Every row comes from one small tree of marks. The marks that hang from a mark follow it in brackets, in alphabetical order. Every link used is in the known rows. Which tree was each row made from?
Known rows:
finil(nagapif(rudo sizas totuv)): [.15 -.19 .16 .14 -.01 -.02 .20 .07 -.57 .05 .08 -.26 .41 .10 -.04 .07 .07 .03 -.26 .20 .13 -.19 -.18 -.05 -.04 -.07 .11 -.36 -.24 .10 .13 .07 -.31 -.23 -.01 -.23 .13]
finil(nagapif(rudo(sizas) totuv)): [-.05 -.22 .12 .06 .05 .03 .23 .09 .19 .23 .23 -.11 .32 -.05 -.23 .11 .08 .01 -.26 .00 .05 -.49 -.15 .08 .03 .02 .18 -.27 -.07 .14 .02 -.21 -.25 -.30 -.04 -.24 -.01]
finil(nagapif(rudo)): [.01 -.13 .12 .08 .06 .18 .07 .05 -.21 -.03 .03 -.08 .18 -.02 -.06 .09 .06 .09 -.14 -.01 .05 -.28 -.09 .17 -.04 -.06 .14 -.18 -.08 -.03 .15 -.10 .00 -.01 -.04 -.17 -.05]
rudo(sizas(gozop(totuv))): [-.32 .05 -.05 -.06 -.01 -.15 .24 .03 .13 .11 .17 -.08 .05 .03 -.28 .03 .03 -.08 -.01 -.02 -.03 -.03 .07 -.20 -.08 .15 .08 -.15 .55 .03 .07 -.33 .09 -.10 -.02 -.01 -.10]
nagapif(sizas): [.07 -.04 -.07 .04 -.03 -.12 .06 -.01 -.46 .04 -.05 -.12 .11 .16 -.04 .01 -.02 -.01 -.07 .13 .05 .02 -.01 -.14 -.05 -.03 -.03 -.12 .10 .00 .06 .16 -.14 .03 .00 -.03 .11]
finil(nagapif(sizas totuv)): [.10 -.16 .03 .10 -.01 .01 .21 .05 -.14 .15 .06 -.19 .41 .02 .00 .10 .04 -.08 -.20 .19 .06 -.14 -.14 -.10 -.04 .06 .08 -.24 .00 .09 .06 .01 -.34 -.20 .07 -.10 .12]
sizas(finil(nagapif) gozop(totuv(rudo))): [-.27 -.04 -.17 -.06 -.03 .33 .46 .01 .01 -.04 .15 -.10 .44 .03 .18 .07 .12 -.01 -.08 .05 .01 .07 .07 -.11 -.20 -.02 .16 -.24 .50 -.06 .21 -.66 .14 -.03 -.10 -.02 -.29]
totuv(finil): [.09 .07 -.03 .16 -.04 .08 .16 -.02 -.08 -.07 .05 .12 .00 -.01 -.02 -.04 -.06 -.04 .00 -.06 .01 -.02 -.03 .04 -.01 -.03 .02 .07 .12 .04 -.01 -.21 .06 -.03 .00 .10 -.10]
nagapif(sizas(gozop) totuv(finil rudo)): [.05 -.01 .05 .10 -.12 -.15 .55 .01 -.71 -.16 .21 -.12 .27 .18 .09 .05 .01 -.12 -.21 .14 .14 .47 -.27 -.43 -.11 -.04 -.04 -.19 .20 .16 .20 -.44 -.23 -.26 .03 .03 -.17]
gozop(finil nagapif(sizas) rudo totuv): [-.02 .21 -.44 .17 -.10 -.25 .49 -.03 -.54 .10 -.02 -.21 -.17 .17 .19 -.06 -.15 .04 .01 .15 -.11 -.31 .08 -.43 -.14 .07 .07 -.38 .28 .27 .23 .35 -.11 .03 -.17 .14 .34]
nagapif(rudo totuv(sizas(gozop))): [-.16 -.14 .34 .25 -.03 -.01 .13 .03 -.35 -.07 .16 -.18 .11 -.01 -.27 -.05 -.01 -.01 -.13 .05 .09 .31 -.38 -.30 .03 -.03 .08 -.17 -.44 .09 .12 -.23 -.02 -.18 .03 -.17 -.07]
sizas(gozop(nagapif(rudo))): [.05 -.01 .25 .24 -.02 .01 .12 .05 -.58 -.18 .02 -.21 -.19 .07 -.17 .05 -.01 .04 -.12 -.07 -.02 .11 -.11 -.29 -.07 -.04 .06 -.41 -.05 .12 .29 -.05 .23 -.02 .05 -.10 .02]
nagapif(totuv(finil rudo sizas(gozop))): [-.20 -.10 .06 .22 -.05 .06 .46 -.03 -.21 -.16 .32 .02 .16 -.02 -.13 .01 -.07 -.09 -.11 -.07 .08 .44 -.37 -.39 -.03 .10 .00 .05 .04 .12 .14 -.64 -.09 -.25 .07 .05 -.31]
totuv(finil rudo sizas(gozop(nagapif))): [-.17 -.06 -.10 .38 -.02 .12 .41 -.05 -.48 -.24 .21 .00 -.12 .01 -.30 .06 -.17 .00 -.06 -.26 -.04 .17 -.21 -.49 -.10 .17 .00 -.06 .35 .11 .31 -.48 .17 -.05 .10 .12 -.25]
nagapif(rudo): [.06 -.04 .14 .05 -.01 -.03 .00 .03 -.43 -.08 .01 -.09 .01 .06 -.04 -.01 .02 .10 -.05 .00 .08 -.04 -.06 .06 .01 -.13 .03 -.11 -.22 .03 .06 .05 .03 .00 -.08 -.12 .01]
totuv(finil rudo(sizas)): [-.11 -.04 -.25 -.02 .01 -.04 .42 -.02 -.06 .02 .27 .15 .11 .06 -.12 .08 -.02 .01 -.09 -.16 .02 -.21 .01 -.06 -.03 .07 -.01 .08 .47 .08 .06 -.48 -.09 -.12 -.08 .06 -.26]
nagapif(rudo(finil) totuv): [.07 -.08 .14 .21 -.03 -.09 .18 .06 .19 -.03 .17 -.13 .20 -.02 -.11 -.09 .02 .01 -.11 .09 .13 -.18 -.03 .19 .08 -.24 .05 -.08 -.24 .10 -.23 -.04 .00 -.15 -.11 -.29 .12]
gozop(finil nagapif(rudo sizas totuv)): [.35 -.01 -.04 .34 -.10 -.02 .38 .04 -.58 .07 .08 -.31 .04 .17 .07 -.08 -.06 .02 -.21 .22 -.01 -.23 -.19 -.40 -.05 -.18 .10 -.51 -.34 .31 .16 .39 -.15 -.28 -.07 -.03 .29]
gozop(finil(nagapif(sizas))): [.06 .01 -.21 .18 -.01 .27 .35 -.01 -.11 .21 .00 -.11 .25 .02 .16 .06 .00 -.06 -.19 .25 -.01 -.31 -.11 -.10 -.13 -.05 .14 -.19 .20 .00 .17 .06 -.10 .01 -.05 .06 .03]
totuv(finil sizas(gozop(rudo))): [-.39 .08 .02 .32 -.05 -.01 .33 -.06 -.35 -.10 .06 .05 -.15 -.02 -.19 -.03 -.15 -.05 -.03 -.10 .02 .24 -.29 -.28 -.04 .13 .04 .05 .05 .09 .16 -.48 .04 .12 -.01 .09 -.14]
rudo(finil sizas): [-.22 -.05 -.19 .08 .03 -.08 .21 .01 .62 .22 .17 .03 .09 -.05 -.37 -.01 -.02 -.06 -.06 -.03 .01 -.52 .15 .17 .05 -.05 .05 .08 .43 .01 -.25 -.21 .07 .04 -.08 -.17 .02]
rudo(finil(nagapif)): [-.14 -.06 -.07 .19 .06 .23 .18 .02 .54 .08 .08 .00 .24 -.14 -.15 .05 .01 -.06 -.09 .00 .02 -.43 .08 .31 -.01 -.05 .10 .05 .35 -.08 -.13 -.25 .12 .08 -.02 -.16 -.01]

Write each row's tree:
[.01 -.13 -.01 .06 -.05 .08 .23 .06 .12 .27 .17 -.09 .35 .10 -.06 -.10 .09 .03 -.16 .11 .06 -.43 -.05 .01 .07 -.21 .15 -.28 -.29 .18 -.17 -.20 -.10 -.22 -.17 -.19 .03] : nagapif(rudo(sizas(finil)) totuv)
[-.26 .09 -.18 -.04 -.01 .24 .61 .00 .09 -.02 .23 -.09 .21 -.05 .29 .11 .07 -.06 -.11 .08 -.03 .09 -.09 -.21 -.23 .04 .15 -.17 .59 -.02 .35 -.46 .09 -.12 -.10 .11 -.28] : sizas(gozop(finil(nagapif) totuv(rudo)))
[-.41 -.17 -.11 .36 .04 .06 .34 .00 .49 .16 .15 -.03 .23 -.19 -.21 .02 -.11 -.03 -.10 -.01 .04 -.40 -.18 .10 .07 .13 .13 .06 -.03 .13 -.15 -.29 -.19 -.03 -.07 -.22 .12] : gozop(rudo(finil(nagapif(totuv(sizas)))))
[-.10 .07 .00 .01 -.08 -.20 .22 .01 -.52 -.04 .01 -.24 .13 .16 -.11 .00 .01 -.08 -.02 .17 .05 .31 .02 -.35 -.15 .04 .01 -.25 .39 -.01 .18 -.06 .01 -.01 .00 -.01 .03] : nagapif(sizas(gozop(totuv)))
[.04 -.12 .03 .15 .00 .42 .15 .04 -.14 .07 .01 -.07 .36 .02 .07 -.02 .09 .09 -.14 .08 .05 -.41 .01 .20 -.04 -.23 .22 -.23 -.17 -.03 .04 -.24 .13 .03 -.12 -.16 -.07] : sizas(finil(nagapif(rudo)))
[-.14 -.12 .04 .01 -.03 .37 .47 .05 .16 .04 .18 -.10 .54 -.02 .31 .08 .15 -.09 -.23 .12 .04 .14 -.17 -.16 -.11 -.06 .14 -.28 .02 .07 .16 -.66 -.05 -.20 -.02 -.07 -.25] : sizas(finil(nagapif(totuv(rudo))) gozop)
[-.18 .04 -.23 .10 .00 .07 .59 .00 .01 .12 .25 -.08 -.12 .03 -.01 .12 -.01 -.06 -.20 -.04 -.14 -.15 -.12 -.50 -.14 .07 .07 -.30 .47 .18 .36 -.30 .10 -.11 -.03 .13 -.16] : totuv(rudo(sizas(gozop(finil nagapif))))
[.05 -.05 -.02 .18 -.04 -.14 .18 .02 -.43 -.04 .04 -.20 .17 .16 -.24 -.07 -.01 .06 -.13 .16 .17 -.23 .06 .10 .00 -.27 .02 -.13 .04 -.01 -.12 .13 .03 .09 -.13 -.29 .16] : nagapif(rudo(finil) sizas)
[-.01 -.04 -.32 .03 -.04 -.02 .53 -.02 -.61 -.11 .17 -.06 .39 .14 .04 .11 -.03 .02 -.08 .01 .07 -.10 .08 -.10 -.18 .11 .07 -.10 .70 .00 .21 -.34 -.15 -.10 -.07 .05 -.15] : gozop(totuv(finil(nagapif(sizas)) rudo))
[-.07 -.08 -.10 .02 -.02 .10 .16 .03 -.02 .22 .10 -.05 .21 .13 -.14 -.08 .06 .08 -.12 .05 .05 -.50 .08 .07 .02 -.22 .14 -.19 -.10 .04 -.10 -.19 .07 .01 -.18 -.17 -.04] : nagapif(rudo(sizas(finil)))
[-.37 -.04 .02 .22 -.09 .10 .32 -.01 .07 .12 .04 -.10 .15 .00 .03 -.13 -.04 -.06 -.07 .13 .02 .19 -.28 -.37 .01 .00 .10 -.16 -.37 .17 .01 -.40 -.08 -.01 -.08 -.06 .01] : nagapif(totuv(sizas(finil gozop(rudo))))
[-.16 .24 -.09 .27 -.09 -.21 .45 -.01 -.52 -.19 .03 -.07 -.28 .04 -.08 .00 -.13 -.04 .06 -.15 -.09 .06 .02 -.36 -.13 .20 .06 -.29 .43 .24 .24 -.30 .17 .01 -.03 .14 .06] : sizas(gozop(nagapif rudo totuv(finil)))
[.07 -.08 -.23 .06 -.03 .14 .59 .01 -.11 .14 .19 -.16 .43 .06 .37 .09 .05 -.04 -.27 .25 .04 -.12 -.24 -.24 -.12 -.05 .09 -.24 .07 .13 .23 -.09 -.38 -.27 -.07 .04 -.03] : gozop(finil(nagapif(sizas totuv(rudo))))
[-.04 .10 -.14 .17 -.08 -.06 .50 -.01 -.48 -.31 .22 -.07 -.07 .07 -.07 .05 -.08 -.01 .02 -.19 -.05 .18 .05 -.40 -.18 .15 .02 -.24 .65 .14 .31 -.47 .20 -.15 .01 .15 -.19] : sizas(gozop(nagapif totuv(finil rudo)))
[.10 .00 .07 .24 -.07 -.01 .52 .02 -.38 -.23 .24 -.07 .00 .02 .03 .07 -.04 -.09 -.15 -.13 -.02 .32 -.20 -.45 -.09 .09 .00 -.28 .18 .28 .24 -.45 .00 -.32 .09 .10 -.14] : sizas(gozop(nagapif(totuv(finil rudo))))
[.06 -.13 -.02 .13 -.01 .39 .22 .05 .46 .21 .06 -.04 .49 -.07 .20 -.01 .09 -.07 -.13 .14 .00 -.30 -.05 .07 -.01 -.08 .19 -.20 -.19 .07 -.11 -.28 -.07 -.17 -.03 -.07 -.02] : sizas(finil(nagapif(totuv)))
[.24 .08 -.27 .27 -.07 .04 .30 -.02 -.35 .11 -.02 -.17 -.08 .12 .06 -.03 -.10 -.02 -.10 .14 -.10 -.25 -.02 -.37 -.09 -.05 .05 -.32 .12 .17 .19 .36 .00 -.02 -.02 .12 .21] : gozop(finil nagapif(sizas))
[.14 -.05 -.06 .10 -.09 .12 .13 .01 -.71 .05 -.07 -.20 .30 .27 .04 -.12 .03 .10 -.11 .24 .12 -.17 .04 -.05 -.04 -.32 .08 -.29 -.23 .02 .02 .07 .00 .07 -.16 -.16 .08] : nagapif(rudo sizas(finil))
[.24 .00 .00 .22 -.10 -.12 .28 .00 -.41 .01 .10 -.06 .24 .11 -.02 -.06 -.06 -.10 -.12 .15 .08 .03 -.12 -.17 .00 -.03 .00 -.12 -.03 .16 -.04 -.06 -.24 -.24 .03 .05 .07] : nagapif(sizas totuv(finil))
[-.21 .21 -.09 .09 -.10 -.13 .49 -.03 -.48 .09 -.07 -.18 -.08 .15 .25 -.01 -.03 -.08 -.16 .30 .01 .20 -.23 -.42 -.14 -.07 .04 -.27 .06 .13 .29 -.03 -.11 .12 -.12 .10 .09] : nagapif(sizas(gozop(finil rudo)))
[.06 -.03 .27 .42 -.05 .00 .30 .08 -.06 -.12 .17 -.26 -.01 -.02 -.29 -.04 .00 -.06 -.16 .01 .04 -.04 -.11 -.17 .00 -.15 .08 -.37 -.10 .20 .00 -.12 .19 -.18 .01 -.27 .15] : sizas(gozop(nagapif(rudo(finil) totuv)))
[-.47 .09 -.36 .03 .00 -.35 .39 .00 .47 .19 .14 -.01 .00 .00 -.25 -.03 -.07 .01 .05 -.03 .00 -.50 .27 .13 .01 .08 .07 .01 .62 .11 -.23 -.23 -.02 .10 -.24 -.14 .16] : gozop(rudo(finil sizas) totuv)
[-.32 .17 -.12 .25 -.05 -.24 .41 .02 .01 -.10 .04 -.18 -.22 .00 -.18 -.03 -.10 -.04 .05 -.07 -.07 -.06 .16 -.21 -.10 .09 .06 -.24 .51 .17 .04 -.16 .23 .11 -.10 -.09 .19] : sizas(gozop(nagapif rudo(finil) totuv))
[-.16 .06 .08 .32 -.06 -.19 .42 .05 .14 -.02 .08 -.19 -.15 -.05 -.09 .00 -.06 -.11 -.11 .02 -.03 .00 -.12 -.24 .00 .07 .03 -.32 .04 .31 -.01 -.18 .02 -.07 .00 -.14 .25] : sizas(gozop(nagapif(totuv) rudo(finil)))
[-.08 .08 -.12 .04 -.13 .04 .29 .00 -.33 .04 -.03 -.22 .33 .21 .02 -.11 .05 -.08 -.02 .26 .04 .17 .10 -.30 -.15 -.13 .09 -.32 .30 -.03 .08 -.19 .14 .04 -.09 -.01 .00] : nagapif(sizas(finil gozop(totuv)))
[-.33 -.15 -.03 .25 .03 .34 .45 -.04 -.20 -.15 .23 .06 .21 -.09 -.20 .15 -.06 -.05 -.15 -.15 .04 .10 -.29 -.21 -.13 .15 .10 .06 .42 -.05 .31 -.79 .05 -.04 .07 .05 -.43] : totuv(finil(nagapif) rudo sizas(gozop))
[-.16 .00 -.49 .22 -.03 .07 .45 -.07 -.13 -.03 .23 -.08 -.08 .01 -.02 -.03 -.18 .10 .07 -.12 -.14 -.22 .01 -.44 -.10 .14 .07 -.08 .37 .12 .22 -.01 .10 -.12 -.10 .16 -.04] : gozop(finil nagapif totuv(rudo sizas))
[-.33 .01 -.01 .12 .02 -.05 .30 .02 .54 .17 .20 -.03 .09 -.05 -.43 .02 .02 -.15 -.12 .02 .02 -.21 .03 .02 -.01 -.04 .06 -.02 .50 .00 -.13 -.42 .18 .06 -.02 -.15 -.08] : rudo(finil sizas(gozop))
[-.38 .01 -.37 .41 -.01 -.19 .29 -.04 .08 -.03 .08 -.10 -.19 -.05 -.39 -.09 -.24 .08 .14 -.19 -.10 -.44 .17 -.14 .01 .19 .06 -.02 .37 .16 -.09 -.01 .14 .13 -.12 -.11 .26] : gozop(nagapif rudo(finil) totuv(sizas))
[-.21 -.20 -.19 .24 .03 .52 .11 -.03 .32 .20 .03 .02 .38 -.10 -.14 -.04 -.04 .01 -.05 .00 -.03 -.39 -.07 .04 -.01 -.01 .20 -.01 .02 -.09 -.04 -.32 .08 .10 -.03 -.06 -.11] : totuv(sizas(finil(nagapif)))
[-.08 .18 .03 .12 -.08 .00 .30 .00 -.15 -.17 .12 .01 .02 .01 -.07 -.04 -.02 -.11 .05 -.04 .00 .21 .03 -.15 -.12 .04 .06 -.08 .43 .01 .11 -.44 .20 -.07 .01 .12 -.18] : sizas(gozop(totuv(finil)))
[-.39 .14 .04 .13 -.03 -.14 .32 .00 .13 -.04 .00 -.05 -.10 -.02 -.03 -.01 -.01 -.08 -.06 .05 .05 .11 -.04 .00 -.03 -.04 .02 -.05 .18 .06 -.02 -.31 .12 .20 -.10 -.13 .06] : sizas(gozop(rudo(finil)))
[.28 -.09 -.04 .22 -.07 -.16 .16 .03 -.42 .04 .03 -.25 .08 .12 -.09 .00 -.07 -.04 -.11 .09 -.03 -.10 -.07 -.39 -.02 .08 -.01 -.38 -.08 .26 .07 .30 -.22 -.23 .09 -.02 .28] : gozop(nagapif(sizas totuv))
[-.21 -.12 -.20 .00 .01 -.17 .44 .03 .56 .17 .36 -.02 .27 .00 -.16 .06 .03 -.04 -.15 -.01 .07 -.31 .03 .04 .05 -.02 .00 .04 .33 .15 -.20 -.37 -.16 -.24 -.10 -.19 -.05] : nagapif(totuv(rudo(finil sizas)))
[-.38 -.02 -.01 .31 .00 -.07 .21 -.03 -.36 -.06 -.01 -.13 -.33 -.02 -.25 .02 -.17 .02 -.02 -.16 -.10 .09 -.22 -.51 -.04 .26 .03 -.22 .03 .18 .28 -.14 .07 .14 .04 .00 .08] : totuv(sizas(gozop(nagapif rudo)))
[-.02 .01 -.01 .09 -.10 .15 .22 .00 -.38 .08 -.08 -.17 .27 .19 .03 -.09 .06 -.10 -.13 .28 .06 .17 -.03 -.28 -.11 -.19 .06 -.28 .08 -.02 .09 -.19 .10 .11 -.03 -.01 -.02] : nagapif(sizas(finil gozop))
[.01 -.21 .02 .55 -.01 -.01 .17 .03 .03 -.03 .21 -.17 .03 -.06 -.48 -.11 -.15 .07 -.07 -.09 .02 -.37 -.10 -.11 .11 -.06 .08 -.15 -.22 .19 -.15 .05 .08 -.15 -.02 -.28 .22] : gozop(nagapif(rudo(finil) totuv(sizas)))
